In the rows, zero is written as 128.
Known rows, with every step that occurs
gatov, zogil, lepel: [ 93 119 110 187 121  68 139 128 126 120  92 101 184 136 154 118 144 120
  91 152 100 133 111 173 146]
lepel, laso: [ 72 125 154 162 115  66 171 129 160 134 119 109 148 140 119 150 118 111
  92 167 141 112  62 147 112]
lepel, risi, zogil: [ 80 129 130 209 108 113 168 133 102 148  95 169 141 144 112 168  92 103
 119 106 173 110  84 140 113]
zogil, lepel, laso: [ 79 128 147 185 122  58 155 133 148 120 121  69 142 132 125 142 136 113
 106 161 128 112  82 163 120]
zogil, lepel, laso, pogi: [ 92 111 157 180 133  34 159 125 134 104 130  80 138 113 141 144 119 114
 108 150 142 109 108 158 115]
risi, pogi: [ 94 126 145 204 102 103 146 105 148 116 117 132 167 142 107 144 125 114
  83 177 101 135  69 144 126]
gatov, risi, zogil, lepel, laso: [ 77 112 134 201 134  69 162 144 142 118 130  89 131 113 132 137 162 126
 116 121 152 120  73 142 135]
zogil, laso, gatov: [116 142 157 171  93  96 148 126 159 141 129 156 199 134 110 129 129 137
 115 164 126  99 126 144 104]
laso, zogil, gatov, risi, pogi: [ 99 120 146 196 119  92 147  64 169  78 137 126 107 135  86 128 177 118
  84 142  80 124  59 146 147]
lepel, risi: [ 86 127 137 180 109  90 161 113 122 137 108 167 158 150 101 158  88 102
 114 139 147 115  85 140 120]
lepel, risi, zogil, gatov: [ 81 130 141 206 128  96 185 116 101 145  78 161 107 147 106 169 119 107
 118 116 150  92  96 143 110]
gatov, zogil, lepel, laso, pogi: [ 91  92 139 173 142  22 152 133 133 101 116  78 164 120 168 131 126 127
  89 155 123 130 118 163 130]
risi, zogil, lepel, laso: [ 73 129 145 212 125  79 168 159 129 132 109  73 128 119 136 148 141 114
 116 134 156 104  82 164 110]
gatov, risi: [ 93 113 127 162 111  79 157  99 153 127 127 156 166 127 116 133 135 121
  99 145 129 132  77 135 147]
lepel, risi, pogi: [ 90 120 144 207 112 109 144 103 130 119 121 155 163 159  84 160  95 107
  97 162 119 134  68 128 121]
gatov, risi, lepel, laso, zogil: [ 85 107 124 171  88  70 160 111 174 108 126 102 106 140 118 148 161 106
 106 132 138 123  66 169 126]
laso, pogi: [103 113 151 173 109  62 162 102 128 123 115 155 159 117 135 147  93 113
 100 144 139 113 108 155 116]
risi, lepel, laso: [ 77 115 129 178  89  68 174 131 150 141  82  95 127 145 125 161 135 107
  97 178 136 117  84 169 103]
zogil, laso, lepel, risi: [116 112 150 215  86  92 146 121 162 131 156 172 207 163  90 162  91 115
 122 128 166  97 107 127 118]
zogil, gatov, risi: [ 95 114 133 166 128  63 170  81 152 119 110 149 129 134 107 136 161 129
 100 149 103 119  88 137 145]
lepel, laso, zogil, gatov, risi, pogi: [ 83 111 160 184 135  70 156  76 185  76 154  99  97 140  82 138 182 122
  82 155  94 122  39 141 135]
gatov, risi, zogil, laso, pogi: [122  87 142 193 121  80 155 112 132 117 141 189 188 108 146 145 119 152
 118 107 170 102 110 136 123]

Rows
[ 76 108 127 177 133  47 148 144 146 119 106  73 167 140 153 127 147 122
  86 166 111 128  90 163 137]	gatov, zogil, lepel, laso
[ 95 126 144 238  91 103 168 142 124 152 124 160 156 145 105 174  98  89
 117 100 180 112  97 123 118]	laso, lepel, risi, zogil
[ 90 115 127 189 113  97 165 122 136 135 114 163 152 117 125 143 141 122
 107 118 149 125  80 137 138]	gatov, risi, zogil
[ 98 107 143 192 129  81 152  70 161  97 124 136 134 139  93 135 170 136
  83 173  74 138  73 126 146]	zogil, gatov, risi, pogi
[101 122 139 204 101 112 156 135 137 143 109 163 186 134 131 149 120 132
 117 126 163  87  96 157 111]	risi, zogil, laso
[ 82 126 155 171 123  79 172 153 157 143 138 130 136 113 115 137 162 131
 109 138 151 128  86 113 116]	lepel, laso, gatov, risi, zogil
[ 91 144 147 180 103  83 168  82 145 112 101 123 100 139 105 136 145  96
  98 132 109  87  85 180 123]	laso, zogil, gatov
[ 95 130 127 202 115  85 147 119 112 122 108 125 149 142 108 147 106 102
 126 131 136 112 103 153 124]	zogil, lepel, risi
[ 93 128 153 239 109  92 180 126 125 143 110 150 120 149  97 177 124  98
 115 106 160  97 109 125 116]	laso, lepel, risi, zogil, gatov
[ 99 123 140 232 116 102 130 111 119 100 120 114 157 148  93 150 114 108
 107 152 110 133  87 142 128]	zogil, lepel, risi, pogi
[ 98 127 145 210  88  87 159 123 145 136 137 157 170 155  93 163  92  91
 110 130 155 119  97 126 125]	laso, lepel, risi
[ 99 106 112 178 103  68 173  81 144 123  74 134 111 141 113 148 174 126
 105 157  93 124 112 158 136]	zogil, gatov, risi, lepel
[ 92 137 132 160 106  77 147 133 144 144  98 141 187 133 137 115 140 123
  82 168 102 138 124 144 129]	laso, gatov, zogil
[ 80 129 148 147 121  58 158 150 163 143 114 108 172 138 138 124 146 124
  82 181 111 136 104 138 117]	lepel, laso, gatov, zogil
[ 92 111 111 195 125  75 139 132 110 124  98 126 176 152 136 135 113 113
 106 135 119 134 110 152 141]	gatov, zogil, lepel, risi
[ 96  77 139 168 128  20 188  88 147 105  98 116  97 126 129 163 162 131
 100 161 120 124 115 151 115]	zogil, gatov, risi, lepel, laso, pogi
[ 99 117 115 185  90  76 161  72 154 105  92 123  86 134 108 140 184 112
 106 126 103 110 101 180 136]	laso, zogil, gatov, risi, lepel
[121  88 140 234  98  96 119 120 170 107 149 162 239 176 101 153 105 132
  83 158 119 134 100 115 139]	gatov, zogil, laso, lepel, risi, pogi
[ 94  79 133 166 112  35 173 108 150 107 118 121 131 122 140 156 135 126
 102 154 143 136 100 150 118]	gatov, risi, lepel, laso, pogi
[126 115 153 185 107 103 126  99 182 104 165 160 207 134  86 120 156 158
 101 176  95 137 102 113 128]	zogil, laso, gatov, risi, pogi
[106 139 131 206 116  96 150 139 126 129 123 121 146  96 120 117 174 127
 128 116 129 129 128 137 130]	laso, gatov, risi, zogil, lepel
[118 104 155 206 108  87 161 125 121 132 119 176 186 115 150 154  99 135
 115 118 173  88 121 158 101]	risi, zogil, laso, pogi
[ 97 134 138 180 109  99 161 132 141 146 123 160 151 108 115 130 155 127
 114 124 139 130 109 124 126]	laso, gatov, risi, zogil
[ 97 119 118 213 120  92 150 129 121 121 115 124 145 110 132 134 156 124
 120 113 140 122  96 151 147]	gatov, risi, zogil, lepel
[ 87 119 164 170 125  78 148 115 189 109 160 115 154 128  88 128 166 133
  83 189 102 155  68 103 125]	lepel, laso, gatov, risi, pogi
[117 117 152 207  77  86 145 120 178 130 153 147 211 147 110 146 117 122
 109 146 146  98 109 146 122]	zogil, laso, lepel
[103 103 123 170 110  83 137 122 155 130 107 161 223 153 146 130 121 145
  89 161 115 112 103 162 135]	gatov, zogil, laso
